What can hang from each mark:
q580: q161 q227
q227: q580 q596
q429: q432
q596: q161 q227
q161: q360 q642
q642: q432
q432: q429 q642

Every row comes from one small tree of marks. The marks that hang from a mark follow it in brackets, in the order of their numbers. Every link used is in the known rows. Which tree was each row made from?
Known rows:
q429[q432]: [ -5  27  -2   3   1  20 -31  -6  -6   0   0 -12 -17 -12  -1  25  22  10]
q580[q161[q360 q642[q432[q429]]] q227]: [ -4 -18   8 -22  22   9 -38   3   1 -27   5  -1  13  -4  12  -1  16  13]
q227[q580 q596[q161]]: [ -4  28  -8   5  21  34  -5 -13 -23   9  14 -18   5 -11 -30  27  13  12]
q580[q161[q642] q227[q596]]: [-20   6  -3  -1  38  20 -17 -15  -2 -29  15 -13  18  -7 -11   4   7  15]
q432[q642]: [-16   5   7  16   7  15 -10 -19  -6 -12   6 -12  -7 -16  -3  28   8  27]
q227[q580[q161[q642[q432[q429]]]] q596]: [ -3  -1 -14   5  38  40 -25 -23   4  -8  15  -8  15  -9 -18   3  -2  19]
q432[q429 q642]: [-23  -7   6  11   2  17  -3 -19  -3  -7   2  -9  -8 -24   2  19  10  30]
q596[q161[q642] q227[q580]]: [ -7  10  12  -1  14  25  -8  -6 -16 -10  18 -10  -3  -9 -26  25  17  14]
q596[q161[q360 q642] q227[q580]]: [  3   5  11 -16  10  26 -23   0 -23  -8  26 -10   0  -5 -22  31  23  15]
q227[q580[q161] q596]: [ -9  21  -9  10  33  37 -13 -18 -12   0  16 -19  10 -14 -29  23   2  12]
q161[q360 q642]: [ -2  -2   1  -1   4  28 -38 -10 -13 -10  33  -5  -3  -3   1  29  23  17]
q161[q360 q642[q432]]: [ 11  -1   2  -3  10  20 -50  -7  -7 -10  23   1   0   9   3  25  19  15]
q642[q432]: [  3  14   6  11   9  10 -29  -6  -7  -3   2   0  -7   3  -5  28  14   8]
q596[q161[q360] q227]: [  0   9  17 -18  -2  -4 -27  18 -28  -3   8  -8  -3  -7 -18  41  33   5]
q580[q161]: [-18  12   4   9  15  11 -22  -2 -10 -10   7 -12  -3 -21  -9  24  16   4]
q429[q432[q642]]: [-10  19   2   7   2  16 -26 -15   0  -9  -6 -18 -15 -21   2  22  13  27]
q580[q161[q642[q432]] q227[q596]]: [ -6   6  -1  -2  43  11 -29 -11   4 -29   5  -7  22   5  -9   1   4  12]
q161[q642]: [-14   5   2  14   8  28 -22 -18  -6 -12  23  -5  -6  -7  -3  22  17  17]
q227[q580 q596[q161[q360 q642[q432]]]]: [ 19  12 -11  -9  28  36 -39 -11 -17   0  25  -9  14   6 -22  23  15  17]

Which tree is each row?
[-10  14  13   1  21  17  -9  -2 -12  -9   7 -12   0 -13 -28  28   6   8] : q596[q227[q580[q161]]]
[ -9   1  -3 -17  34  20 -33  -7  -9 -27  23 -12  23  -1  -7  10  13  16] : q580[q161[q360 q642] q227[q596]]
[ 11   6   0 -22  27   9 -37   0 -14 -18  11  -6  21  12  -7  11  22  13] : q580[q227[q596[q161[q360 q642[q432]]]]]
[ -1   0  10 -11  20  28 -31  -3 -12 -16  27 -10   5  -8 -20  27  11  15] : q596[q227[q580[q161[q360 q642]]]]
[-12  -5   8 -15  21  14 -34  -1  -9 -30  19  -9  11  -7   6  11  18  11] : q580[q161[q360 q642] q227]
[ 14   7 -12  -4  39  38 -47 -16  -6  -9  27 -10  18   4 -19  18   2  17] : q227[q580[q161[q360 q642[q432]]] q596]
[ 11   1  -1  -4  27  32 -46  -8  -6 -13  24  -8   7  -2  -7  18   8  13] : q227[q580[q161[q360 q642[q432]]]]
[-14  12  -1  -5  26  18  -9 -10 -13 -19  13 -11  13  -3 -13   9  19  15] : q580[q227[q596[q161[q642]]]]
[  0   6 -13  -2  35  47 -35 -19 -12  -8  37 -18  16  -7 -22  21   6  19] : q227[q580[q161[q360 q642]] q596]
[  0  12   1  -8  31   9 -21  -7  -7 -20   2  -6  18   8 -11   6  16  13] : q580[q227[q596[q161[q642[q432]]]]]
[ 18   4  13 -17  15  17 -36   4 -16  -8  16  -3   3   7 -20  28  20  12] : q596[q161[q360 q642[q432]] q227[q580]]
[  8  21  -9  -9  18  35 -21  -7 -29  11  22 -17   9  -5 -28  34  19  12] : q227[q580 q596[q161[q360]]]
[ 12   0  15 -17   9  -3 -45  13 -15 -13  12   1   3   5 -13  29  31  10] : q596[q161[q360 q642[q432]] q227]
[  2  17  -6  -9  11  16 -31   3 -28   6  19 -14   8  -8 -19  35  30   9] : q227[q596[q161[q360]]]
[ -3   6   0 -21  22  18 -26  -4 -20 -17  21 -11  18   2 -10  15  25  15] : q580[q227[q596[q161[q360 q642]]]]
[  4  -4   1  -4  21  12 -57   0  -5 -17  20  -4   7  -5   0  20  18   9] : q580[q161[q360 q642[q432]]]
[ -6  18 -11   7  27  44 -12 -22 -15  -2  26 -16   8  -9 -27  19  13  18] : q227[q580 q596[q161[q642]]]
